Known rows, with every way that one mark hangs from another:
W{C{B U} K Z}: [-0.17  1.80 -1.01 -4.15 -0.50 -1.18 -0.41  0.82  0.00 -0.31  0.71  1.72
  1.11  0.51 -0.84 -2.16 -5.48  1.40  1.68 -2.43  3.80  2.92]
L{R{U{C} W{K}}}: [ 1.23 -1.09  3.08  2.80  2.57 -1.24  1.16 -6.45  1.35  4.48  3.12  4.10
  0.62  0.10  2.18  1.89  1.09  2.63 -1.39 -1.06 -4.83 -1.58]
C{B U{R{W{Z}}}}: [-0.32  0.79 -0.71  0.93 -0.25  1.47  2.57  2.45  0.76 -1.38  0.94 -1.90
 -0.46 -1.16  2.60 -3.87  0.72 -3.61  0.99  1.38 -1.47 -1.53]
U{C R}: [-0.88 -0.65 -2.07  1.58  2.61  0.00 -1.43 -2.06 -0.27  0.14 -1.65  0.13
 -1.30  0.82  0.16  0.58 -0.16 -0.30 -2.05  0.11 -3.01 -1.08]
L{R{W}}: [ 0.14 -1.13  0.48  1.74  0.66  1.49  0.43  0.38  0.42 -1.03  2.62  0.22
 -2.58  0.14  0.67  1.97  5.65  2.15  0.39 -0.05 -4.18 -3.42]
K{W{C{B} Z}}: [ 0.27 -0.19 -1.81 -4.61 -3.51  1.05 -2.05  2.89  1.51 -1.21 -2.77 -0.62
  0.91  3.40 -0.07  0.16 -4.24  1.47  1.79 -0.58  2.80  6.01]
B{C{U{R}}}: [ 0.04  0.10 -2.12 -0.18  1.17  0.82  1.32  0.80 -0.70 -3.16 -0.71 -1.03
  0.08 -3.77 -2.15 -0.54  1.07 -2.37 -2.03  0.77  0.77 -5.55]
B{C{U}}: [ 0.98  0.49 -0.69 -1.41  0.26  0.44 -0.58  1.36 -2.65 -4.37  0.46 -0.58
 -0.20 -3.18 -2.94  0.23 -0.02 -0.27 -1.25 -0.71  1.12 -5.60]
C{B U{R}}: [-0.90  0.29 -1.38  0.41  2.06  0.41  1.67  0.92  0.28 -2.97 -1.14 -2.91
 -0.07 -1.45 -1.14 -2.82 -0.72 -2.67 -0.97  1.26  0.13 -3.55]
B{C{U{R{W}}}}: [ 0.73 -1.08 -0.05  1.71  0.29  0.66  2.60  0.80 -1.88 -1.78 -0.40 -2.27
  0.50 -4.76 -0.48 -1.12  4.26 -3.56 -1.50  1.47 -1.01 -5.64]
L{R{U}}: [ 0.16  0.64  0.92  1.75  1.84  1.34  0.14 -2.13  3.27 -0.02  2.59  2.65
 -1.74  0.90 -0.53  3.48  1.35  1.74 -1.29  0.58 -2.27 -4.29]
B{C{U{R{W{Z}}}}}: [ 0.38  0.35 -1.34  0.66 -1.12  1.97  2.38  2.66 -0.33 -1.55  1.25 -0.11
 -0.58 -3.44  1.47 -1.64  2.30 -3.29 -0.17  0.89 -0.47 -3.81]
B{C}: [ 0.07 -0.76 -1.11  0.18 -0.99  2.16 -1.95  1.74 -3.52 -2.80 -0.38  0.64
 -0.84 -1.09 -1.34  2.54 -0.34  1.24 -1.16  0.32  0.83 -2.79]
C{U}: [-0.06  1.32  0.61 -0.37  1.53 -0.87 -1.26  0.49  0.29 -4.10  0.98 -1.25
 -2.22 -1.44 -2.62 -0.47  0.32  0.90 -0.87 -1.26 -0.13 -5.08]
R{W{C}}: [ 0.49 -1.11  0.90  0.53 -1.01 -0.52 -1.62  0.50 -2.70  0.50 -1.24 -1.19
 -0.26  0.78 -0.84  2.25  3.72  0.25  0.56  0.18 -0.72  0.80]
W{Z}: [-1.38  1.43 -1.02  0.07 -0.99  2.08 -2.97  2.90  1.35 -2.38  1.96  2.04
 -3.74  2.14  1.22  1.19 -2.01  2.49  0.56 -0.98  0.40  0.00]
W{C K}: [-0.85 -0.58  0.10 -0.95  0.31 -1.72 -2.53 -1.48 -0.41  0.97 -0.29  1.90
 -0.52  1.00 -1.88  2.23 -2.18  3.81 -0.58 -1.91  2.88  3.23]
C{B U}: [ 0.07  0.97  0.08 -0.81  1.12  0.07 -0.43  1.24 -1.84 -4.20 -0.29 -2.68
 -0.06 -0.78 -2.20 -1.96 -1.75 -0.59 -0.09 -0.08  0.25 -3.34]
L{R}: [-0.48 -0.01 -1.63  0.23  1.81  1.68 -0.58  0.51  1.69 -2.28  2.34  1.26
 -3.11  0.89 -1.05  2.65  2.21  3.25 -0.26 -1.11 -2.16 -3.12]
W{C{U{R}} K Z}: [-1.15  1.75 -2.18 -2.52  1.18 -1.40  0.73 -0.63  3.67  0.81  0.96  2.38
 -0.82 -0.72 -0.32 -1.63 -2.41  0.81 -0.04 -2.70  3.21  2.02]
C{U{R}}: [-0.78  0.84 -0.64  0.76  2.42 -0.37  0.70  0.08  2.23 -2.71  0.05 -1.90
 -1.80 -2.24 -1.73 -1.41  0.97 -1.27 -1.76  0.09 -0.48 -4.91]

Rows:
[-1.92 -0.95  0.69  2.82 -0.53  1.15  0.69  0.22  2.89  1.79  2.70  2.33
 -2.72 -0.17  4.38 -0.72 -0.19  1.73 -0.21 -0.01 -0.19  2.66] => U{R{W{K Z}}}
[ 1.76 -0.74  1.08  1.00 -0.01  0.63  2.05 -1.61 -0.81  3.13 -0.45  0.29
  2.82  1.44  0.07  2.60  3.46 -1.51  0.97  2.24 -2.45  0.07] => L{R{U W{C{B}}}}
[ 0.88  0.35  1.08  1.39  1.37 -0.06 -1.60 -3.05 -2.33  1.03 -1.47  0.62
  2.22  2.39  0.02  1.08 -3.92 -1.24 -1.27  1.49 -2.53 -1.07] => R{U{C{B}}}
[ 1.13  1.36 -1.22 -6.22 -2.40 -0.39 -0.41  2.71  2.20 -2.73 -1.98 -1.64
  1.94  1.14 -1.68 -2.24 -3.85  0.25  1.82 -1.66  2.95  2.50] => K{W{C{B U} Z}}
[ 0.00  0.77  0.77 -2.46  1.38 -3.25 -0.90 -1.69  0.19 -0.50  0.35  0.61
  0.29 -1.22 -3.33  0.04 -1.45  2.63 -0.49 -3.12  2.92 -0.07] => W{C{U} K}
[ 0.78 -1.38  3.94  1.82 -1.04 -1.67  0.51 -3.22 -1.99  4.33 -0.85  0.61
  3.72  1.08  0.58  1.42 -1.67 -0.20  0.03  1.94  1.32  3.46] => R{U W{C{B} K}}
[-0.93  0.40 -1.65 -2.50 -1.55  0.42 -1.73  1.22 -0.86  0.95  0.13  2.82
  0.30  2.87  0.68  0.04 -5.67  2.88  1.75 -1.60  3.64  6.42] => W{C{B} K Z}
[-1.37  1.07 -1.09 -2.37 -1.08 -0.37 -2.82  0.37  1.22  1.32  1.52  3.89
 -1.56  2.14  0.15  1.55 -3.72  4.20  0.88 -2.75  3.38  4.88] => W{C K Z}
[-0.92 -1.22 -2.75  1.10  2.11  0.76 -0.47 -1.10 -2.19  0.11 -2.58 -1.06
  0.50  1.32  0.69 -0.96 -1.87 -1.61 -1.22  1.39 -2.72  0.38] => U{C{B} R}
[ 1.12 -1.36  4.21  3.38  0.85 -1.81  0.20 -5.12 -2.61  3.89  0.26  1.31
  2.95  1.08  2.45 -0.23 -3.11  0.25 -1.11  1.14 -2.87  1.25] => R{U{C{B}} W{K}}
[ 0.86 -1.04  4.56  2.32 -0.46 -2.57 -0.53 -4.02 -0.12  4.48  0.66  1.61
  1.70  0.47  0.15  2.81  0.29  1.08 -0.88  0.54  0.67  2.03] => R{U W{C K}}
[-0.26 -2.25 -1.19  1.35 -0.52  0.52  1.12  0.77 -2.71  1.81 -3.72 -2.67
  1.65  0.63  0.42  0.02  3.08 -3.31  0.53  2.65 -0.54  2.53] => U{R{W{C{B}}}}
[ 1.07  1.70 -0.76 -5.85 -2.04 -0.98 -1.36  1.87  3.98 -2.60 -0.85 -0.58
  0.03  0.56 -2.26 -0.84 -2.21  1.54  0.83 -2.74  2.63  1.41] => K{W{C{U} Z}}
[-1.23 -0.31 -0.58  3.01 -0.97  2.50  0.20  2.12  2.14  0.41  1.57  0.24
 -3.20  0.57  3.65 -0.16  2.33 -0.75  0.24  1.39 -1.83  0.33] => U{R{W{Z}}}
[ 1.39 -0.37  3.18  2.05 -1.01 -0.81 -0.72 -2.16 -1.05  2.79 -0.71 -0.11
  1.43  0.91 -0.64  3.28  2.90 -1.34 -0.30  1.92 -0.95 -0.02] => R{U W{C}}
[-0.44 -0.26  0.71 -0.47 -2.00 -0.48 -1.44  0.48 -0.05  2.43  1.80  2.85
 -0.85  1.34  1.79  1.03 -0.48  3.11  1.53 -1.77  1.28  4.70] => R{W{C K Z}}
[-0.68 -0.64 -2.68  0.30 -1.91  1.88  0.87  2.61 -0.68  2.17 -1.82 -0.61
  0.78  1.75  2.68 -0.67  1.14 -2.86  1.87  2.04 -0.13  4.24] => U{R{W{C{B} Z}}}
[-0.94 -2.68 -0.18  1.38 -0.10 -0.99  1.52 -1.21 -1.84  3.57 -2.19 -1.06
  2.35  0.04  1.06 -0.68  0.52 -0.86  0.05  1.48  1.20  4.64] => U{R{W{C{B} K}}}
[-0.44  1.91 -3.84 -3.04  0.22  0.76  1.35  2.13  1.10 -0.71 -1.25 -0.61
  0.81  0.27 -0.80 -2.54 -1.93 -3.17  1.26  0.09  2.11  1.03] => W{C{B U{R}} Z}
[-0.14  0.65 -2.73 -1.84  1.58 -0.73  1.37  0.47 -0.85 -0.91 -3.06 -3.03
  2.02 -0.88 -2.93 -1.77  0.05 -3.51 -0.11  0.82  1.43 -1.12] => W{C{B U{R}}}
[ 0.42  0.55  3.31  1.07 -1.79 -0.88 -0.66 -2.32  1.54  4.83  2.23  3.88
  0.74  1.58  2.25  1.94 -1.43  1.60  0.66 -0.32  1.34  3.89] => R{U W{C K Z}}
[ 0.01  0.29 -1.19 -4.30 -2.97  0.48 -2.84  2.28  3.33 -1.02 -1.37  0.72
 -0.90  2.71 -0.59  1.46 -2.29  3.05  0.95 -1.85  2.58  4.54] => K{W{C Z}}
[ 0.06 -2.23  1.46  0.27 -1.07 -1.37 -0.48 -0.43 -3.66  2.20 -1.38 -0.72
  2.12  0.81  0.10  0.23 -0.71  1.37  0.95  0.15  1.29  4.41] => R{W{C{B} K}}
[ 1.11  1.57 -0.32 -2.44 -1.66  0.01  0.42  2.43 -2.04 -0.94 -0.23 -1.62
  1.18  0.32  0.11 -2.10  0.49 -2.21  2.81 -0.32  0.19  0.99] => R{W{C{B U} Z}}
[ 1.49  0.42  1.41 -0.86  0.01 -2.08 -0.35  0.26 -1.93 -0.97 -0.58 -2.61
  0.34 -1.74 -2.49  0.06  4.25 -1.22  0.56 -0.77 -0.50 -2.63] => R{W{C{U}}}
[ 1.02 -0.41  2.99  3.53  0.87  0.98  1.36 -2.23  2.23  1.36  3.04  1.30
 -0.82  0.16  1.29  3.01  4.33  0.61 -0.64  1.46 -4.37 -4.28] => L{R{U W}}
[ 0.04 -0.81  0.55  2.03  1.30  0.11  2.77  0.83 -0.86 -1.78 -0.76 -4.38
  0.59 -2.18  0.61 -3.23  2.74 -3.95 -0.34  2.21 -2.00 -3.52] => C{B U{R{W}}}
[-0.48  1.26  0.19  1.33 -0.05  1.04  1.84  1.65  2.83 -1.26  2.10 -0.94
 -2.41 -1.72  2.24 -2.59  2.60 -2.01  0.20  0.10 -1.99 -2.80] => C{U{R{W{Z}}}}
[-0.69 -0.86  2.56  2.64  2.02 -2.10  2.30 -2.13  1.68  0.10  1.59 -1.20
 -0.84 -3.37  0.77 -2.42  2.04  0.06 -1.64 -0.43 -0.58 -2.55] => C{U{R{W{K}}}}
